Every row comes from one small tree of marks. The marks that hang from a mark follow it in brackets, in the order of their numbers. Every link used is in the known rows. Which tree was each row made from?
(in the rows, 128 means zero)
Known rows
q227(q204(q177(q404))): [153 124 155 127 127 133 138 117 177 140 123 107 126 110 121 111  95  90
 178 114]
q227(q166(q858) q204): [101 102 106 124 117 116 145  84 118 156 121  98 135  82  87 119 135 108
  99 142]
q204(q177(q404(q166)) q227): [149 140 147 110 114 143 119 176 132 143 132 145  99 157 170 122  88 107
  98  92]
q166(q177 q227 q858): [109 137  40  96 139 128 122 100  92 156 131 151  89 146 143 174 181 191
 131 137]
q404(q166(q227) q177 q858): [148 132  61 159 134 143 110 154  84 207 143 162 176 154 154  98 131 108
  84 139]
q227(q204(q177(q404(q166) q858))): [209 117 143 158 114 131 129 141 174  74 131 102 159 128 137  69  60  88
  90 109]
q177(q858(q166(q227) q404)): [101 135 176 141 130 107 120 151 130  80 120 112 140 151 130 133 139 149
 130 120]
q227(q204(q177(q404(q858)))): [170 116 125 150 122 124 133 101 173 137 129 102 164 123 122  69  73  98
 106 118]
q858(q404(q177)): [108 142 155 131 157 133 111 193 133 190 123 140 128  92 115 142 151 134
 207 134]
q227(q166 q204): [ 96 115 155 129 124 124 147  86 126 165 119 111 119  73  73 146 132  76
 169 146]
q404(q166): [133 149  93 130 134 129 122 144 101 239 124 126  87  78 118 165 130  83
 147 124]
q227(q204): [110 136 124 130 130 113 146  96 129 193 116 114 112  61  87 164 139  83
 193 121]
q204(q227(q166)): [ 61 139 164  97 116 121 138 128 100 152 121 144  68 102 106 183 153 120
 132 123]
q204(q177): [109 163 114  91 144 128 131 158 121 184 128 122  68  89 131 170 150 134
 152 127]
q404(q177(q858(q166(q227)))): [116 140 144 141 142 122 123 169 117 122 131 136 154 167 157 143 159 126
 117 138]
q166(q177(q858(q404)) q227): [125 140 132 127 139 122 114 133 125  41 130 151 110 141 125 157 160 205
 170 133]
q858(q166(q227) q177): [ 91 153 179 128 156 127 130 148 127 199 122 124 105 144 158 186 161 104
 165 152]
q227(q166 q204(q177)): [105 122 160 108 130 137 145 121 129 123 130 112 121 102 101 121 130  95
 137 151]
q204(q177 q227(q166)): [ 70 145 171  77 120 135 136 160 103 114 132 146  73 131 134 162 150 141
  96 126]
q204(q177(q858) q227(q166)): [ 93 144 175  93 111 118 138 163 116  30 133 135  85 130 135 145 140 169
  49 120]

Which tree is each row?
[166  93  74 155 100 132 129  83 134 153 124 119 178 150 136  71  91  92
 109 106] : q177(q404(q166(q227(q204) q858)))
[171 126 116 159 105 123 119 117 146 112 126 126 127 138 138 111  94 114
 121 107] : q177(q404(q166(q227)) q858)
[146 144 100 161 136 133 118 136 106 201 135 140 141 129 155 126 123 116
  89 148] : q404(q166(q227) q858(q177))
[155 109  39 129 127 142 126  95  84 140 137 151 158 166 145 118 141 129
 100 135] : q404(q166(q177 q227(q204) q858))
[175 124 161 143 118 117 139 122 191  57 124  97 139 110 122  97  84 120
 128 109] : q227(q204(q177(q404 q858)))
[183 106 130 178  96 123 132  91 153  82 124 119 175 140 124  86  79  85
 126 104] : q177(q404(q166(q227(q204))) q858)
[109 127  81 105 144 130 111 124 106 115 130 149 116 152 136 144 169 214
 149 133] : q166(q177 q227 q858(q404))
[124 112 202 132 123 124 135 152 159   4 130  99 156 108  96  77 109 146
 109 141] : q227(q166 q204(q177(q858(q404))))
[166  89 138 163 130 139 126  54 166 118 132 119 159 142  90  85  81  89
 113 161] : q227(q166(q177(q404(q858))) q204)
[123 111 120 166 138 130 131 122 111 170 135 137 225 181 142  92 133  76
  95 146] : q404(q177 q858(q166(q227(q204))))
[122 131  90 108 154 124 109 141 121 152 126 128 102 114 121 151 155 192
 142 135] : q166(q177 q858(q404))
[117 148 165  94 117 129 128 155 149 130 124 140  79 138 154 150 114 136
 137  90] : q204(q177(q404) q227)
[101 118  66 122 111 111 146  77 105 153 121 122 149 111 116 133 156 140
 130 114] : q166(q227(q204) q858)
[124 124 174 128 145 128 113 140 141  44 130 126  99 113  95 143 137 176
 142 160] : q227(q166(q177(q858(q404))))
[ 97 106 104 130 115 114 134 102 118 115 119 119 171 118 109 101 145 158
 154 111] : q166(q227(q204) q858(q404))
[115 129 105 118 137 137 138  78 109 132 129 156 121 138 115 174 164 126
 204 140] : q166(q177 q227(q204))
[107 114 187 120 119 122 128 132 161 133 120 121 101 132 146 134 111 146
  83 129] : q204(q227(q166(q858(q177(q404)))))
[143 118  53 117 113 140 134 130  92 130 138 129 170 158 161  82 127 128
  62 119] : q404(q166(q227(q204(q177)) q858))
[154 108 127 145 138 137 112  80 157 151 134 123 109 140 105 113  95 120
 107 164] : q227(q166(q177(q404(q858))))
[174 138 167 157 146 138 115 157 171 226 121 117  98  97 144 141  88  73
 172 135] : q858(q177(q404(q166)))
[161 145  79 133 132 136 116 127  94  97 139 159 106 153 147 159 146 153
 113 137] : q404(q166(q177(q858) q227))
[ 98 132 160 118 160 140 110 141 113 131 129 143 118 187 143 164 158 145
 184 148] : q858(q166(q177 q227) q404)
[138 147 167 119 117 126 116 220 114  35 134 142 126 145 159 110 110 170
  55  92] : q204(q177(q858(q404(q166))) q227)
[111 125  71 100 117 126 144 111 108 115 132 125 151 140 144 109 151 160
 102 119] : q166(q227(q204(q177)) q858)
[107 137 118 104 123 134 146 114 115 120 131 136 132 129 131 135 153 123
 169 123] : q166(q227(q204(q177)))
[140 132 172 134 129 113 134 161 158  32 126 104 153  96 111  99 114 153
 131 115] : q227(q204(q177(q858(q404))))
